Each row was made from one walk, in order. Every step used is in the known rows, and no mark comes twice. Write each row's walk.
Known rows
pobe, kulo, nira, sizok, ziret: [ 0.65 -0.43 -0.37 -1.47  0.09  0.00  2.28 -0.19  0.66  3.33 -1.07  0.72
  0.37  0.35 -0.33 -0.23  0.54 -2.64  0.98  1.66  0.40  1.44  1.22]
pobe, kulo, nira, sizok, ziret, tinem: [ 0.59 -0.30 -0.68 -1.02  0.33 -0.15  2.07  0.03  1.84  3.60 -0.93  0.34
  0.08  0.39 -0.38 -0.11  0.40 -4.34  1.35  1.37  0.11  1.10  1.22]
kulo, nira, sizok, tinem, kudidar: [-1.03 -1.61  0.08 -2.47 -0.06  0.86  1.18 -0.45  0.27  1.40 -0.35  0.68
  0.96 -0.66  0.78  0.00  2.94 -4.43  1.39  1.10  0.89  0.76 -0.18]
sizok, nira, kulo, pobe: [-0.04 -1.16  0.44 -1.49 -1.59  0.21  0.71  0.77  2.53  2.26  0.15  0.03
 -0.21 -0.02  0.35  1.42  1.42 -2.46  1.26  2.78 -0.13 -0.41  1.24]
ziret, sizok, nira, kulo: [ 0.08 -0.46  0.92 -0.98 -0.85 -0.39  0.01  0.01 -0.98  3.51 -0.44  0.50
 -0.68  0.15 -0.25  0.35  0.54 -2.76  1.47 -0.36  0.09  0.31  0.21]
pobe, kulo, nira, sizok, tinem: [-0.15 -0.96 -0.50 -1.77  0.10  0.10  2.18 -0.07  0.21  2.72 -0.77  0.47
  0.26  0.27 -0.26 -0.68  1.14 -3.42  0.95  1.06  0.27  1.17 -0.03]
nira, kulo, sizok: [-0.65 -1.19  0.57 -1.88  0.16 -0.01  1.61  1.04 -1.50  2.61  0.58  1.04
 -0.26 -0.19  0.42 -0.62  0.99 -2.63  1.43  1.17  0.55  0.07  0.90]
ziret, tinem, sizok, kulo: [-0.59 -0.15 -0.49  0.68  0.42 -1.25 -0.26  0.84 -0.48  0.91 -0.14 -0.70
  0.49 -0.03  0.14  0.55  0.62 -4.35  0.81 -0.74 -1.48  0.26 -0.96]
tinem, sizok: [-0.88  0.07  0.29 -0.29  0.48 -0.12 -0.55  0.38 -3.34  0.03  0.03  0.23
  0.99 -0.36 -0.03  0.24  0.85 -1.09 -0.15 -0.59 -0.34  0.51 -1.05]
kulo, nira, sizok, tinem: [-1.18 -0.93  0.20 -2.37 -0.47  0.50  1.75 -0.04  0.37  0.94 -0.25  0.40
  1.06 -0.44  0.60 -0.36  2.83 -4.51  0.95  1.54  0.56  0.33  0.15]
kulo, nira, sizok, ziret, tinem: [-0.27 -0.18 -0.05 -1.57 -0.26  0.24  1.70  0.11  2.08  1.93 -0.54  0.41
  0.97 -0.27  0.48  0.19  1.87 -5.18  1.31  2.17  0.40  0.21  1.63]
ziret, sizok: [-0.24  0.44  0.62  0.25 -0.03 -0.85 -0.67 -0.41 -2.29  1.34  0.00  0.38
 -0.48  0.07 -0.34 -0.40 -0.10 -0.93  1.13 -2.81 -0.13  0.59  0.29]
pobe, kulo, nira, sizok: [ 0.47 -0.47 -0.62 -1.37  0.05 -0.02  2.06 -0.31 -0.92  3.38 -0.59  0.77
 -0.22  0.10 -0.30 -0.34  0.37 -3.56  0.62  1.38  0.59  1.43  0.60]
ziret, pobe, kulo, nira: [ 0.49 -0.60 -1.00 -0.24  0.06 -1.07  1.47  0.05 -1.60  2.38 -0.28  1.24
 -1.26  0.30 -0.16  0.32  0.61 -2.85  1.47  0.00 -0.90  0.23 -0.13]
ziret, sizok, kulo: [-0.06 -0.02  0.59  0.16 -0.50 -1.91 -0.02 -0.26 -2.29  1.69 -0.52  0.38
 -0.27  0.35 -0.13 -0.19  0.20 -0.83  1.47 -2.59 -0.91  1.07  0.40]
ziret, pobe, kulo, nira, sizok, tinem: [-0.32 -0.80 -0.92 -0.93  0.18 -0.83  2.29  0.24 -0.37  2.48 -0.78  1.09
 -0.51  0.29 -0.08 -0.28  1.71 -3.71  2.16 -0.29 -0.75  0.36 -0.69]
kulo, pobe: [-1.01 -0.05  0.13  0.07 -0.84 -0.46 -0.07  0.47  1.04 -0.69  1.22 -0.09
 -0.02 -0.26  0.35  0.82  0.87 -0.28  1.39 -0.54 -0.77 -0.13  2.15]
nira, kulo: [ 0.17 -0.81 -0.28 -1.08 -0.19  0.71  1.00  0.76 -0.17  1.54  0.08  0.73
 -0.65  0.10  0.26 -0.33  0.51 -2.82  0.01  1.45  0.60 -0.50  0.75]
tinem, sizok, kulo: [-0.71 -0.39  0.29 -0.35  0.00 -1.18  0.10  0.51 -3.22  0.37 -0.45  0.16
  1.28 -0.05  0.19  0.39  1.13 -0.77  0.18 -0.33 -1.13  1.01 -1.08]
ziret, pobe: [-0.13  0.00 -0.53  0.60  0.04 -0.92  0.52  0.23 -0.57  0.34 -0.14  0.85
 -0.87  0.10  0.09  0.36  0.64 -0.98  1.28 -1.00 -0.90 -0.61 -0.53]

Which walk is each row?
[ 0.14 -1.06  0.09 -1.25 -1.12 -1.26  1.21  0.05 -1.07  0.94 -0.23  0.34
  0.40  0.12  0.75  0.54  1.42 -2.25  0.26  1.67 -0.72  0.57  0.63] : sizok, kulo, nira
[-0.55 -0.30  0.72 -0.77 -0.18 -0.17 -0.61  0.21 -1.82  1.11 -0.52 -0.14
  1.32 -0.35 -0.06  1.12  1.28 -1.16  0.06  0.98 -0.50  0.51 -1.68] : tinem, sizok, nira
[ 0.71 -0.75 -0.54 -1.02  0.01 -0.34  1.14 -0.24 -1.13  2.49 -0.20  0.52
 -0.49  0.30 -0.34 -0.04 -0.09 -2.30  0.08  1.18  0.07  0.97  0.43] : pobe, kulo, nira
[-0.87 -0.08  0.03 -0.62 -0.98 -1.08  1.99  0.36  1.35  1.26 -0.33  0.24
  0.76 -0.15  0.48  0.25  1.62 -1.88  2.03  0.19 -0.39  1.09  1.57] : nira, sizok, kulo, pobe
[-0.67 -0.82 -0.15 -1.04 -0.90  0.32  1.04  1.14  0.57  0.97  1.03  0.62
 -0.67 -0.10  0.55  0.39  1.12 -3.07  1.15  1.11 -0.03 -0.55  2.45] : nira, kulo, pobe
[-0.48 -0.39  0.05 -1.94 -0.55  0.35  1.65 -0.31 -0.89  1.71  0.00  0.84
  0.55 -0.61  0.58  0.03  1.83 -4.75  0.51  2.10  0.92  0.53  0.86] : kulo, nira, sizok
[-0.51 -1.12  0.64 -1.72  0.22 -0.47  2.10  1.34  0.03  2.67 -0.15  1.46
  0.01  0.19  0.39 -0.32  1.45 -1.77  2.69  1.11 -0.19 -0.29  1.37] : nira, kulo, sizok, ziret, pobe
[-0.10 -0.44  0.71 -0.75 -0.92 -1.83  0.27 -0.40 -3.28  2.15 -0.18  0.67
 -0.17  0.14  0.23  0.12  1.03 -2.76  1.39 -1.47 -0.78  1.09  0.89] : ziret, sizok, kulo, nira
[-1.21 -1.18 -0.03 -1.28  0.62  0.91  0.83 -0.30  1.95  0.95 -1.07  0.19
  1.05 -0.38  0.34 -0.52  2.11 -1.75  1.96 -0.91  0.86  0.94 -1.11] : nira, sizok, tinem, kudidar
[-0.18 -1.51 -0.99 -0.96  0.53 -0.54  1.69 -0.16 -0.28  2.87 -0.97  1.38
 -0.70  0.05  0.09  0.11  1.87 -3.64  2.60 -0.77 -0.36  0.78 -0.96] : ziret, pobe, kulo, nira, sizok, tinem, kudidar
[-1.40 -0.40  0.39 -0.33 -0.56 -1.44  0.05  0.76 -2.50 -0.14  0.27  0.09
  1.28 -0.23  0.44  0.92  1.72 -1.00  1.08 -0.69 -1.60  0.94  0.31] : tinem, sizok, kulo, pobe
[-0.45 -1.11  0.87 -2.01  0.22 -0.04  1.87  1.22  0.45  2.45 -0.03  1.04
  0.44  0.11  0.32 -0.47  1.14 -1.19  1.97  1.56  0.34  0.11  1.60] : nira, kulo, sizok, ziret
[-0.80 -0.35  1.10 -0.83  0.51 -1.49  1.34  0.74  0.35  1.45 -0.32  0.94
  0.79  0.09  0.20 -0.07  1.28  1.40  3.23 -0.50 -0.97  0.33  0.75] : kulo, sizok, ziret, pobe
[-0.34 -1.75  0.44 -1.60  0.84  0.17  1.09  1.05  1.58  3.26 -0.07  0.87
 -0.04 -0.08  0.49 -0.03  1.14 -3.25  2.70  0.88  0.36  0.26  1.38] : nira, kulo, sizok, ziret, tinem, kudidar
[ 0.31  0.31 -0.02  0.51  0.41 -0.23  0.21  0.68  4.62  0.39 -0.79 -0.68
  0.66  0.52 -0.17  0.33 -0.02 -0.93  1.36  0.22 -0.79 -0.39  1.16] : sizok, ziret, tinem
[ 0.29 -1.06  0.11 -0.32  1.53 -0.86  0.74  0.30  1.58  3.77 -0.73  0.28
 -0.01  0.40 -0.47 -0.04 -0.42 -0.12  2.85 -0.91 -0.40  1.76  0.55] : pobe, kulo, sizok, ziret, tinem, kudidar
[-0.70 -0.01  0.73  0.18 -1.09 -2.27 -0.08  0.08 -1.66  1.34  0.31  0.30
 -0.33  0.24  0.07  0.33  0.78 -0.85  2.41 -2.92 -1.38  1.00  1.70] : ziret, sizok, kulo, pobe
[ 0.80 -0.28 -0.25 -0.45  0.14 -0.97  1.54  0.38  1.74  1.75 -1.23  1.05
  0.10  0.77 -0.27  0.41  0.73 -0.13  1.89  0.51 -1.08  0.13  1.00] : sizok, ziret, pobe, kulo, nira
[-0.39 -0.52 -0.25 -0.22  0.14 -0.01 -0.26  1.02  0.67  2.33 -0.16 -0.60
  0.13 -0.20  0.05  0.94  1.02 -5.90  0.79  1.00 -0.67 -0.34 -1.00] : ziret, tinem, sizok, nira, kulo
[-1.92 -1.18  1.20 -1.54  0.53 -0.65  0.84  0.68 -0.11  0.38  0.31 -0.08
  1.17 -0.12  0.25 -0.87  1.88  0.62  2.27 -1.02 -0.53  0.47 -0.76] : kulo, sizok, tinem
